What can hang from each mark:
W: B X
F: D
P: B X
M: F W X
B: M P W X
X: D M P W
D: X

In the rows, zero is written as 128.
Known rows, with every way that one mark hangs from another:
X[D M[F W] P[B]]: [145 118 120 133 154 174 145 139  48 103 182 162 129 119 140 123  80 108
 124 196  97  89 160  60 146 192  99 158  98 147  84  87 160 105 108 115
 113 164 176 147 108 154 135 132 122 116 160]
D[X[M[F W[B]] P]]: [116 130 109 131 122 160 150 147 103 131 159  90 136 137 144 122  99 106
  95 164 102 108 135  65 135 173 108 169 128 129 132  79 196 116 125 102
 108 165  52 133 112 150 154 127 117 148 170]
P[X[M W[B]]]: [108 134 124 153 156 156 148 133 109 138 185 110 150 135 142 121 131 110
 147 175 153  92 122  83 120 148 108 138 125 138 130  37 142 123 166 129
 112 149  74 123 142 157 131 126 157 147 135]
B[P X[M]]: [133 171 124 105 140 144 124 123  88 109 145 118  96 117 137 136  94 130
 118 157 119 112 118  87  98 138 122 138 146 141 158  72 148 121  61 103
 114 140  50 136 140 145 137 125 153 147 157]
P[B[M X[D]]]: [125 177 140 113 118 162 140 123  72  81 129 173 113 106 158 133  79 126
 178 148 115 102 156  96 100 137 120 128 130 128 117 113 120  97  80 123
 106 156 137 135 147 146 126 110 153 128 102]
D[X[M P W[B]]]: [104 121 108 132 153 155 135 132 111 121 176  93 140 125 140 119 113 101
 117 145 115  95 106  70 127 175 112 144 113 140 141  25 159 117 137 111
 116 155  25 121 121 154 140 125 132 142 166]
X[D M P[B] W]: [130 112 119 134 189 168 124 124  56  93 195 165 134 105 137 122  96 101
 147 177 109  72 126  67 139 200 103 135  87 157  95  25 113 108 119 120
 123 152 143 136 123 162 118 120 144 110 152]
X[M[F] P W[B]]: [120 115 117 163 161 167 138 140  83 133 202  77 135 137 141 120 121 110
 100 192  85  96 116  71 139 178 107 166 115 147 110  38 165 114 155 105
 118 155 106 137 101 153 131 124 142 130 185]
F[D[X[M W]]]: [127 153 114 127 135 147 128 128 125 120 153 115 142 117 139 122 148 115
 144 136 127 130 120  92 114 160 122 139 132 139 139  93 147 118 131 115
 110 151  49 134 113 164 129 126 116 142 153]
X[W]: [132 123 128 154 153 146 130 134 120 130 149 109 140 125 149 121 168 122
 143 166 113 118 119 113 118 154 122 131 133 138 137 107 141 118 154 118
 128 145  89 131 135 148 115 117 147 126 166]
B[M[X[W]]]: [130 176 126 142 118 160 141 133 116 105 167 112 126 137 149 129 130 128
 164 171 128 127 143 133 115 122 116 147 140 135 141  66 134 125 107 124
 109 155 122 122 135 161 124 128 186 144 135]
B[X]: [124 150 132 131 131 134 131 130 113 111 123 122 119 126 160 129 122 125
 127 145 112 125 115  95  99 134 123 131 151 127 147 118 154 117 111 117
 116 146  87 133 146 137 127 112 138 138 145]
P[B]: [133 153 135 140 143 157 134 142  91 103 129 163 141 125 157 124 140 136
 161 151 113 100 144  99 108 139 124 131 138 130 113 111 135 111 112 122
 119 132 141 133 130 134 125 118 114 123 138]
W[X[D M P[B]]]: [117 122 121 120 163 164 134 129  47  89 177 180 133 118 153 121  89 103
 126 171 106  76 110  67 143 186 102 136 105 148 108  67 140 127  85 130
 117 156 132 125 116 146 136 132 122 123 123]
P[X[W]]: [118 139 119 152 153 149 140 130 125 125 154 119 136 138 150 125 152 116
 150 174 153 109 121 105 119 140 117 128 133 135 138  77 134 112 165 127
 119 146  98 129 152 152 127 120 157 143 136]
F[D[X[M]]]: [129 167 119 116 127 139 128 136 115 117 133 133 144 118 143 124 123 123
 143 121 124 131 121  90 112 152 124 137 142 135 129 100 159 117 106 121
 111 144  72 138 118 153 138 136 100 140 140]
X[D M[F] P[B] W]: [130 103 116 149 169 173 132 136  50  91 200 149 129 109 144 123 109 104
 134 199  91  76 140  64 147 201 106 153  91 158  73  31 132  98 132 108
 119 156 174 148 102 153 122 122 151 118 185]
P[B[W]]: [144 135 134 139 133 160 138 140  96  94 116 164 129 115 153 122 141 134
 174 162 133 105 148 103 109 156 121 142 140 123 139 103 109 111 114 119
 135 147 129 137 128 144 123 108 113 120 130]
P[X]: [121 156 123 143 139 142 141 133 114 120 135 140 133 141 153 128 123 123
 141 164 154 111 121 101 111 134 119 125 145 133 128  66 139 114 141 134
 120 140 125 132 150 144 135 125 138 141 122]
F[D[X[M P[B[W]]]]]: [138 157 109 105 133 156 132 133  88  87 141 156 123 112 138 123 107 113
 151 132 137 111 127  82 114 174 116 151 126 134 131  67 132 105  95 109
 122 152  75 143 104 159 142 118  90 139 133]
W[X]: [115 131 131 140 135 144 139 134 108 123 131 126 137 136 162 121 150 122
 121 162 112 116 103 108 123 143 119 131 148 129 150 136 162 135 118 127
 122 151  91 115 128 133 134 124 124 134 135]
X[D M[W[B]]]: [137 127 136 144 137 157 148 138  98 146 158 135 155 117 134 111 104 108
 135 166 118 103 134  80 130 182 101 141 111 136 123 149 175 120 127 131
 118 167 124 127 136 153 130 144 123 113 123]
F[D[X[W[B]]]]: [122 154 119 140 128 143 150 127 153 133 120  89 150 120 147 115 168 118
 147 130 123 129 115  98 100 154 120 136 135 130 142 163 187  99 139 116
 110 153  37 124 110 142 138 119 112 140 156]
X[D M]: [132 128 136 137 151 141 124 134  82 109 155 165 144 108 144 122  83 113
 136 160 115 109 120  82 129 175 113 124 123 147 106  82 122 124 100 131
 129 150 154 143 136 149 121 141 133 111 132]
B[M[F X[D P]] W]: [145 158 121 140 108 155 150 133  75  73 153 135  97 120 150 129  66 112
 141 191 127 126 150 114 136 165 105 173 137 134 119  53 120 101  79 110
 130 178 189 147 112 155 139 123 177 129 140]
D[X[P W]]: [114 123 105 132 153 143 127 130 126 112 147 101 130 123 151 126 128 104
 119 144 113 113 108  93 126 163 119 133 123 138 149  48 144 110 135 108
 123 152  39 124 124 150 136 112 140 139 171]
X[D P[B[M]] W]: [134 138 123 131 162 173 132 117  65  90 173 165 116 105 141 125  86 108
 159 167 106  89 137  96 134 172 110 131  98 148 104  62  98  93 118 120
 125 159 154 135 128 160 121 116 163 111 129]

Rows:
[114 145 111 119 144 152 132 137  97  89 127 150 125 126 156 129 107 116
 132 133 116  98 125  83 115 150 121 132 129 135 128  66 147 103 105 114
 115 139  75 132 125 137 143 117 108 138 148] : D[X[P[B]]]
[127 209 125 129  92 157 158 132 118 126 118  84 106 121 135 131 107 141
 131 150 114 128 146 105  95 121 127 150 162 129 142 174 185  83  84  99
 105 153  79 133 101 138 162 127 138 145 136] : W[B[M[F[D[X]]] P]]
[142 128 120 119 158 174 133 147  62 119 183 155 127 134 133 122  98 120
 130 171 105  91 144  78 133 172 103 151 113 140 114  67 149 126 110 121
 112 147 118 132 133 165 135 126 107 127 134] : X[M[W] P[B]]
[119 135 111 107 143 161 127 140  80  88 145 162 124 114 147 127  91 109
 144 143 129  94 134  74 125 177 116 148 125 130 140  11 105 117  95 112
 127 152  60 138 122 155 139 114 106 141 139] : D[X[M P[B[W]]]]
[125 132 119 117 118 151 136 146 119 131 145 124 142 128 144 123 118 114
 128 145 126 122 134  89 121 161 117 144 137 125 159  98 163 136 113 117
 111 159  44 129 137 157 138 132 118 145 150] : D[X[M[W]]]
[134 166 135 121  99 179 155 130  74  93 138 147 106 116 158 132  94 126
 161 181 101 111 182  92 108 149 115 151 132 121 116 166 161  99  93 110
  98 174 147 140 122 152 131 106 155 136 134] : P[B[M[F W] X[D]]]
[121 143 122 144 159 162 151 123  98  97 149 174 142 114 152 125 150 109
 183 180 159  81 145  86 114 160 110 122 106 139 104  90 124  97 146 131
 116 148 147 130 141 146 124 113 159 137 122] : P[B X[D W]]
[126 118 135 160 112 161 174 135 111 147 133  90 149 133 159 109 154 109
 105 198 103 110 129  86 135 174 101 160 128 123 135 240 230 113 140 117
 109 182 120 116 100 130 145 126 131 130 141] : M[F W[B X[D]]]
[127 159 129 111 128 146 128 114  75  92 150 141  92 109 150 135  25 113
 127 149 110 113 121  94 113 150 115 132 129 139 131  70 117  97  83 118
 120 168 135 143 143 155 136 118 166 126 113] : B[M X[D P]]
[138 113 131 136 118 150 136 130  80  86 136 135 113  99 153 125  99 108
 134 184 118 120 134  75 121 191 114 160 136 129 135  94 125 110  95 104
 131 178 124 156 121 150 123 110 146 134 151] : B[W X[D M[F]]]
[133 168 116 149 116 147 155 130 134 127 118  67 126 121 143 123 171 126
 125 167 112 126 128  97 102 144 123 152 143 137 133 176 210  84 121  93
 107 150  61 134  92 131 150 116 132 149 185] : M[F[D[X[W[B[P]]]]]]
[143 156 110 130 138 148 148 138 109 120 159 109 131 151 144 120 124 112
 117 171 128 117 133 110 129 145  96 160 128 136 138  87 198 124 101 122
 111 154 104 124 140 154 141 132 136 135 159] : M[W X[P]]
[139 155 125 163 111 157 179 141 115 126 144  94 159 140 154 115 144 112
 126 196 118 113 157  97 126 159  93 169 126 129 110 190 244 103 122 119
 102 171 157 125 116 132 142 134 150 128 171] : M[F W[B] X[D]]
[119 168 131 133 110 177 145 132  86  93 153 124 108 122 163 133 130 133
 168 180 102 108 167 100 100 130 126 153 139 126 124 105 138 105 121 101
 100 157 118 138 123 152 122  96 171 146 153] : P[B[M[F] X[W]]]
[121 117 122 137 157 143 138 121  82 104 144 140 128 120 157 120  97 100
 104 163 105 102  88  89 139 178 107 129 120 146 128 106 157 115 101 126
 129 162 128 124 122 135 140 131 130 120 125] : W[X[D P]]
[131 149 106 128 142 142 135 125 130 114 139 103 130 120 142 122 135 112
 129 136 118 129 104  96 118 159 120 135 127 142 136 102 160 101 136 111
 114 152  52 132 115 153 138 117 117 136 158] : F[D[X[P W]]]
[146 184 119 152 106 159 175 142 123 136 140  67 132 150 140 121 163 130
 114 201 119 117 156 109 111 133 102 180 150 130 137 164 252 107  90 102
  97 153 100 113 107 131 154 129 153 146 186] : M[F W[B[P]] X]
[117 114 131 148 133 152 140 136  74 109 161 139 138 118 163 121 124 107
 114 190 102 105 118  78 144 175 110 145 128 142 112 112 163 131 111 123
 119 166 146 134 109 140 133 137 138 126 145] : W[X[D M[F]]]
[142 170 140 119 116 178 144 144  87 116 143 156 119 129 144 127 110 139
 169 156 116 111 175 120 110 128 118 142 140 121 134 136 129 116 108 125
 110 156 127 129 140 159 130 119 133 129 110] : P[B[M[W]]]
[140 170 135 127  95 185 160 143  82 115 145 140 120 137 154 124 145 140
 160 183 106 118 175 111 118 137 117 161 149 122 127 201 177 114 117 115
  97 165 133 128  97 154 142 117 117 142 122] : P[B[M[F[D] W[X]]]]
[139 165 124 134 136 154 164 122 123 151 127 113 128 126 130 118 123 115
 131 176 148  98 133  94 113 150 101 134 130 131 147 178 195  92 119 124
 114 161  82 118 140 139 150 128 146 131 111] : M[W[B[P[X[D]]]]]
[143 165 120 127 114 158 139 135  90  88 153 136 102 130 143 129  73 121
 151 169 138 127 139 128 126 142 107 162 148 129 156  21 100 118  83 115
 132 166 133 132 140 164 138 119 155 138 117] : B[M[X[P]] W]
[137 127 135 117 135 161 135 125  72  74 133 181 118  97 154 123 102 114
 174 161 132  93 144  74 110 183 112 140 124 127 126  85 110 113  84 116
 124 162 114 141 127 150 120 107 130 129 122] : P[B[W X[D M]]]
[119 143 125 135 148 145 138 128  87 113 161 170 139 121 144 127  91 107
 143 169 153 102 127  78 128 164 109 124 124 145 103  36 126 115 126 138
 121 149 151 142 152 151 130 138 145 133 111] : P[X[D M]]
[134 155 115 138 159 147 143 108 112 116 142 133 112 110 131 129 134 115
 144 182 158 101 118 101 113 148 112 118 123 150 138  85 131  91 117 117
 125 146  91 131 141 143 137 125 175 137 130] : B[P[X[D W]]]
[142 180 138 145  97 153 138 143  99 121 138 120 114 128 148 132  98 143
 143 166  96 147 152 119 113 124 128 149 161 135 116 142 148 104 124 117
 116 154 173 149 114 155 137 129 134 128 129] : B[M[F[D]]]
[151 141 110 146 126 154 160 138  95 106 158 114 131 139 151 122 109 104
 106 201 112 116 143  98 141 168  93 169 118 144 103 123 217 104 109 117
 108 166 177 135 118 145 141 133 153 127 184] : M[F W X[D P]]
[146 142 128 133 131 174 140 130  54  72 148 174  95 106 151 128  56 115
 150 183 109  97 156  93 132 178 113 153 122 136 106  76  94  84  97 112
 137 169 193 151 112 152 133 110 143 111 118] : X[D P[B[M[F] W]]]
[136 123 110 151 160 157 126 139  81 121 195  95 121 128 135 123 120 113
 111 187  92 119 122  81 140 178 112 160 118 158 101  52 158 113 153 104
 116 155 127 150  95 165 127 126 129 132 185] : X[M[F[D]] P W]
[131 140 119 143 145 178 135 139  69  96 179 128 107 128 148 130 108 126
 146 188  95  97 151 104 124 152 119 151 122 140 109  52 120 101 137 106
 117 151 148 137 115 158 126 106 156 131 154] : X[P[B[M[F]]] W]
[118 151 120 143 156 165 147 130 100 108 151 151 142 134 154 126 164 121
 180 180 153  87 148  97 108 141 116 130 124 133 118  82 131 106 160 127
 109 138 109 126 140 149 125 111 148 145 136] : P[B X[W]]
